What can hang from each mark
J_432: J_946
J_946: J_432 J_605 J_695 J_817
J_970: J_605
J_605: J_946 J_958 J_970
J_695: J_946
J_958: J_465
J_817: J_946

Each row was made from one small tree. Brackets hold a mark, then the marks that hang from it, in the order of their numbers. Every link used is in the known rows. Write each row's tree.
Known rows
[J_817 J_946]: [-45.1  32.4 -10.2   9.4  11.3  51.5 -23.5 -13.2   3.6  26.6 -30.1  -2.8
   8.1  27.7  -7.2  32.7 -19.6 -12.8  -6.0 -12.9  -0.4  21.7 -39.6]
[J_432 [J_946 J_817]]: [-41.3  27.8  -1.5  22.4   4.1  49.4 -26.7 -19.7  13.0  42.0  -0.5   4.6
   2.5  14.2  -1.9  14.3 -28.9 -10.5 -11.0 -12.2   0.6  18.5 -20.5]
[J_695 [J_946 J_605 J_817]]: [-40.9  17.0   8.8  18.9   5.4  41.6 -11.4 -29.5   5.1  22.9 -18.7  36.7
  16.8  18.1  -7.5  -0.4 -23.2 -23.1 -17.6 -15.4 -10.4  25.9 -10.1]
[J_817 [J_946 J_432 J_695]]: [-29.1  21.3   0.6 -16.6 -21.5  31.0 -13.9   8.0  17.7 -10.9 -27.8  -7.9
   6.3  18.3  -8.1  19.8 -19.9 -18.7  -3.8 -19.8   7.7  13.3  22.2]
[J_695 [J_946 [J_605 J_970]]]: [-49.2  24.0  24.1  -8.4  -3.7  42.9 -26.0  -2.0   7.1   3.8 -32.1  24.6
   5.5  -6.8 -11.4 -18.3 -28.3  -5.4 -11.2 -10.9 -11.5  27.7   9.2]
[J_432 J_946]: [-44.6  36.7   6.1  17.8  14.2  49.8 -35.1  -3.3  14.3  34.8 -10.3   7.2
   1.0  10.2  -2.9  11.2 -34.5   4.0  -4.6 -10.3  -1.3  19.4  -9.1]
[J_970 J_605]: [-42.2  30.2 -11.0  28.9   9.5  44.8 -25.1 -16.5  -6.1  33.3 -29.0  28.0
  12.2  16.2 -15.1   3.6 -31.8  -0.2 -12.9 -10.1   8.8  16.3 -21.4]
[J_432 [J_946 J_605]]: [-43.0  28.9   8.4  21.5  17.2  44.4 -46.5 -11.4  -3.3  32.5  -9.7  13.8
   1.4  -3.2  -7.5   4.3 -35.4 -10.6  -9.9 -14.4  -5.9  24.4   3.7]
[J_946 [J_605 J_970] J_817]: [-42.9  13.1   0.1   3.0 -11.7  37.1 -27.2 -31.7 -21.2  26.1 -16.4  11.7
   3.8  -9.5  -9.2  -0.9 -24.5 -30.5 -23.6 -13.7  -2.2  19.5  -1.7]
[J_817 [J_946 J_432 J_605 J_695]]: [-27.8  12.3   4.6 -13.0 -18.6  21.9 -25.5   1.2  -0.1 -11.6 -24.3  -1.9
   6.4   4.9 -10.5  11.6 -20.3 -31.1  -9.9 -24.0   0.9  20.0  35.1]
[J_817 [J_946 J_432 [J_605 J_970] J_695]]: [-35.9  11.3   6.2 -29.7 -35.3  19.6 -34.5   8.0  -3.6 -21.3 -30.9 -16.1
  -2.3 -16.4 -13.7  -3.5 -21.4 -28.3  -9.7 -20.7   3.2  19.8  47.8]
[J_970 [J_605 [J_946 J_817]]]: [-40.4  23.4 -28.4  37.8  -3.6  37.6 -12.6 -36.7   2.0  33.5 -10.1   9.0
   9.9   7.4 -22.5  11.5 -31.3 -16.7 -19.0 -12.9  15.1   3.5 -41.6]
[J_432 [J_946 [J_605 J_958] J_695 J_817]]: [-43.0  16.7  14.7  18.1  -9.5  18.8 -25.5  -2.2  -2.9  19.2  -4.1  27.2
   4.8  -9.5 -11.6 -12.9 -15.9 -24.7 -11.3 -17.3   2.5  33.8  40.4]
[J_958 J_465]: [-33.7  30.0   9.9   0.5   4.3  45.6 -16.4 -10.9 -11.0  10.8 -21.2   9.4
  14.9  14.9 -11.7  33.2 -28.6  10.3 -11.9 -13.5   9.2  23.3  -6.6]
[J_605 J_946 J_958]: [-48.9  35.0  11.6  12.7  11.4  29.0 -12.3   6.1  -2.2  25.8 -13.7  15.4
   3.6   3.4 -22.2  22.0 -24.0  -9.4  -6.8 -14.6   8.4  16.2 -16.9]
[J_970 [J_605 [J_946 J_432 J_817] J_958]]: [-35.2  14.0  -8.1  24.8 -15.6   8.4  -5.3  -2.9  -1.4  16.2  -5.9   6.6
   6.9   0.7 -29.4   5.2 -23.0 -24.1 -18.2 -25.9  22.5   8.1  -9.5]
[J_970 [J_605 [J_958 J_465]]]: [-40.4  28.6   1.7  22.9   0.2  26.8 -15.9   5.3 -21.2  11.5 -29.4  27.1
  17.9   5.6 -26.5  10.9 -21.2  12.3 -11.7 -17.1  27.2  33.5   0.6]
[J_695 [J_946 J_605]]: [-43.9  24.9  20.5  11.3  16.1  43.8 -19.2 -10.6   7.6  14.3 -27.0  39.6
  14.7  14.6  -8.8  -1.4 -28.6  -8.2 -10.0 -16.8 -15.8  26.5  -4.6]
[J_432 [J_946 J_605 J_695]]: [-40.1  26.1  15.8   9.1  -2.5  37.2 -41.9  -3.1   2.9  11.0 -11.5  18.9
   4.8  -8.6  -5.9  -9.5 -33.6  -7.7  -6.5 -13.8  -4.4  23.9  38.0]
[J_432 [J_946 [J_605 J_958 J_970] J_695]]: [-54.6  25.2  28.7  -6.0 -19.6  21.1 -43.8  24.8  -7.5   2.9 -17.9  16.1
  -5.9 -34.4 -15.6 -29.8 -21.9  -5.8  -4.1 -11.8   3.1  36.1  60.7]
[J_970 [J_605 [J_946 J_432] [J_958 J_465]]]: [-29.3  21.4   6.4  17.3 -16.1  15.0 -14.5  17.7 -10.0 -14.3 -15.6  -5.5
   9.5 -10.1 -36.0  16.4 -27.8   5.1 -12.7 -25.1  29.1  17.5  13.9]

Write each row's tree
[-34.8  22.8  16.2 -33.2 -43.4  20.4 -16.7  13.6  15.0 -19.3 -16.2 -16.4
  -4.8 -24.0 -20.0  -0.6 -34.9  -8.1  -8.7 -16.2   9.9  -0.8  40.3] -> [J_605 [J_946 J_432 J_695] J_970]
[-23.5  12.8  10.8 -14.2 -26.9  22.8   1.3 -13.1   9.8   2.8  -8.8  11.6
  11.6  13.0  -7.0   8.6 -23.4 -22.5 -15.8 -21.7   7.9   6.7  34.1] -> [J_946 J_432 J_695 J_817]
[-47.4  19.5   9.7  30.6  10.2  28.8 -32.0  -7.2 -12.3  36.2  -2.1  23.0
   4.8  -2.2 -12.5  -0.5 -18.6 -26.1 -14.6 -17.4   1.8  35.0   4.8] -> [J_432 [J_946 [J_605 J_958] J_817]]
[-40.1  18.2  -1.0  29.5   9.3  45.1 -37.3 -27.9  -4.3  39.6  -2.4  12.1
   4.0   1.7  -4.1   5.7 -29.3 -24.0 -17.2 -16.8  -6.3  22.9  -5.5] -> [J_432 [J_946 J_605 J_817]]
[-44.9  24.6  -7.4   2.1 -21.1  35.6 -15.5 -24.8   0.2  24.1  -9.3 -10.6
  -3.0 -11.8 -17.0  14.1 -26.6 -18.3 -17.0  -7.8   5.5   3.7 -25.2] -> [J_605 [J_946 J_817] J_970]
[-34.2  21.7   7.3   7.7 -24.6   2.8  -9.5  22.4   7.1 -11.1 -16.4  15.1
   5.9 -11.1 -32.9 -10.0 -25.7  -8.3  -7.6 -21.5  23.9   8.6  35.3] -> [J_970 [J_605 [J_946 J_432 J_695] J_958]]
[-39.6  26.0   0.9   8.9 -15.1  36.5 -18.7 -15.3  17.5  25.4  -4.2  10.7
   6.0   8.6  -2.6   1.1 -27.0  -7.3  -8.4 -10.9   1.6  16.8  12.8] -> [J_432 [J_946 J_695 J_817]]
[-43.5  12.9  11.2 -16.9 -17.0  17.9 -32.4  22.4 -16.7  -6.9 -31.1 -10.1
  -4.2 -15.0 -20.9   1.6 -11.8 -32.1 -11.4 -25.2   5.6  31.7  21.6] -> [J_817 [J_946 J_432 [J_605 J_958 J_970]]]
[-44.5  23.5   4.5  -6.8 -29.7  21.9  -9.3  -3.9 -11.2   1.0 -11.3 -12.9
   1.6 -23.4 -27.1  19.0 -16.8  -5.1 -15.7 -12.2  23.9  23.0  -4.1] -> [J_605 [J_946 J_817] [J_958 J_465] J_970]
[-48.9  22.7  -7.6  -4.8  -6.1  40.6 -41.7 -10.7 -16.4  14.0 -33.3  -7.8
  -2.5  -8.7 -12.7   8.7 -20.3 -24.0 -11.5  -9.0  -2.2  27.6 -12.5] -> [J_817 [J_946 [J_605 J_970]]]
[-40.2  30.0 -12.1  18.9 -13.4  31.0 -18.8 -12.6   8.7  11.2 -21.6  15.2
   8.7  -3.4 -25.2  -2.6 -34.1  -0.1  -8.2  -7.3  12.3   4.6   2.1] -> [J_970 [J_605 [J_946 J_695]]]
[-27.7   8.7  18.1   6.6  -6.3  31.7  -4.3 -18.4  11.6   0.5 -14.0  25.1
  14.3  15.3  -7.4  -0.4 -26.6 -28.7 -19.6 -26.3  -7.0  18.8  14.1] -> [J_695 [J_946 J_432 J_605 J_817]]
[-33.6  12.8  -0.3   6.6  -9.7  28.7 -14.7 -34.3 -13.8  17.6 -14.3  29.3
  14.0   3.8  -7.5   3.2 -21.0 -32.5 -19.9 -14.6  -0.9  17.6  22.0] -> [J_946 J_605 J_695 J_817]
[-37.0   4.1  20.2 -10.1 -24.8   9.9 -14.0   1.8 -21.8   4.4 -15.2   9.9
   1.5 -20.0 -17.7  -9.4 -15.4 -38.5 -22.3 -26.7   8.3  25.4  33.2] -> [J_946 J_432 [J_605 J_958 J_970] J_817]
[-38.3  21.3 -13.2  36.8 -13.5  24.1  -7.2 -18.2 -14.7  10.0 -12.3   6.6
  13.6  -3.2 -33.3  16.7 -19.8  -1.1 -18.6 -15.8  28.6  21.9 -19.2] -> [J_970 [J_605 [J_946 J_817] [J_958 J_465]]]
[-36.1  26.0  18.6   2.0  -0.8  18.6  -7.3  19.2   5.6   7.1  -6.2   4.5
   2.3   0.9 -23.2  19.5 -25.8 -16.4  -8.6 -23.8  11.0  10.4   6.1] -> [J_605 [J_946 J_432] J_958]
[-22.8  14.7   5.8  -5.2 -32.0  19.2  -0.5 -10.1  17.7   0.4  -1.6  -4.8
   5.9   0.1 -14.6  15.6 -28.5 -25.4 -14.5 -20.8   8.2  -3.1  19.7] -> [J_605 [J_946 J_432 J_695 J_817]]
[-40.6  11.1   1.7 -12.8 -29.3  26.8 -21.4 -25.8 -14.6   7.0 -21.9  18.5
   4.4 -15.6 -10.1 -12.8 -21.3 -27.7 -19.8  -9.8   1.0  18.5  34.6] -> [J_946 [J_605 J_970] J_695 J_817]
[-28.3   3.4  20.7  -3.7 -23.3   4.1  -3.6   0.4 -13.8  -1.8  -9.5  31.6
  13.0  -2.8 -15.3  -4.2 -13.0 -40.1 -17.8 -27.0   7.0  23.4  57.0] -> [J_946 J_432 [J_605 J_958] J_695 J_817]
[-26.6  17.7  -1.8   2.7 -11.2  30.9  -6.5 -18.8  12.9  15.1   1.6  -8.6
   4.7   5.6 -13.1  29.6 -31.0 -28.5 -17.8 -23.6   7.0  -2.7 -13.9] -> [J_605 [J_946 J_432 J_817]]
[-22.1   3.4  18.6   1.6 -13.5  13.2 -10.4  -5.2 -30.3  -5.7  -7.1  10.7
  15.0  -3.6 -20.3  20.5 -14.8 -27.0 -23.4 -31.1  15.4  31.2  37.1] -> [J_946 J_432 [J_605 [J_958 J_465]] J_817]
[-48.4  25.2  25.1  -1.1 -13.1  29.0 -46.7  19.5 -21.7   1.8 -17.6   0.8
  -2.8 -34.0 -20.0  -4.5 -23.6   7.8  -9.7 -16.6  10.8  44.9  38.7] -> [J_432 [J_946 [J_605 [J_958 J_465] J_970]]]
[-30.8  14.3   4.9 -29.3 -51.6  17.7  -5.9  -7.1  14.6 -11.5  -6.4 -18.6
  -3.7 -22.2 -18.6  -0.4 -28.9 -21.1 -15.2 -17.5  10.4  -2.3  33.4] -> [J_605 [J_946 J_432 J_695 J_817] J_970]
[-42.2  20.3  14.0 -17.7 -19.8  29.4 -32.4  -7.0 -13.5  -0.5 -28.2  19.9
   3.0 -20.8 -11.7 -13.5 -27.1 -15.5 -12.9  -8.1  -0.7  19.9  41.9] -> [J_946 [J_605 J_970] J_695]
[-44.1  15.9   5.2  -2.8 -33.5  29.4 -40.2 -14.0   0.6  10.0  -8.5   4.1
  -3.6 -25.8  -7.2 -22.0 -27.6 -17.6 -14.2 -10.6  -1.3  25.0  41.8] -> [J_432 [J_946 [J_605 J_970] J_695 J_817]]
[-29.2  16.8  17.7   0.0 -11.6  35.7   6.0  -9.7  29.9   7.2 -14.1  17.1
  14.0  28.6  -6.6   7.0 -25.8 -14.9 -13.5 -24.5  -3.8  13.4   1.3] -> [J_695 [J_946 J_432 J_817]]
[-38.0  13.4   9.8   3.7   3.4  19.6 -26.3  14.2 -13.6   3.6 -24.8   2.4
   5.2   7.2 -18.0  17.7 -11.7 -35.3 -10.1 -29.0   5.1  31.2  11.7] -> [J_817 [J_946 J_432 [J_605 J_958]]]
[-53.5  31.3  16.6 -17.9 -27.8  14.0 -14.7  19.0   2.8  -2.6 -20.8   7.7
  -2.7 -25.5 -25.5  -4.4 -20.8  -3.8  -4.1  -6.2  11.0  17.9  25.1] -> [J_605 [J_946 J_695] J_958 J_970]
[-34.4   7.8  28.0  10.2  -5.8  19.0   1.6   5.1   5.8  -0.7 -12.9  34.6
  15.5  10.2 -15.4  -8.7 -14.9 -30.7 -16.6 -30.1  -1.1  31.1  25.1] -> [J_695 [J_946 J_432 [J_605 J_958] J_817]]
[-47.9  19.8  -2.2 -14.8 -24.2  31.9 -36.1  -6.1  -6.6  -3.4 -37.3  -5.1
  -1.2 -12.6 -13.3  -2.3 -18.1 -21.6  -8.3 -10.2  -0.4  25.9  23.7] -> [J_817 [J_946 [J_605 J_970] J_695]]
[-46.5  30.5  -1.1  24.0 -11.4  17.0 -12.6   5.8   2.1   8.6 -21.6  25.5
   9.1  -5.8 -31.0  -8.8 -23.1  -0.4  -6.4 -10.1  20.9  15.9  11.8] -> [J_970 [J_605 [J_946 J_695] J_958]]
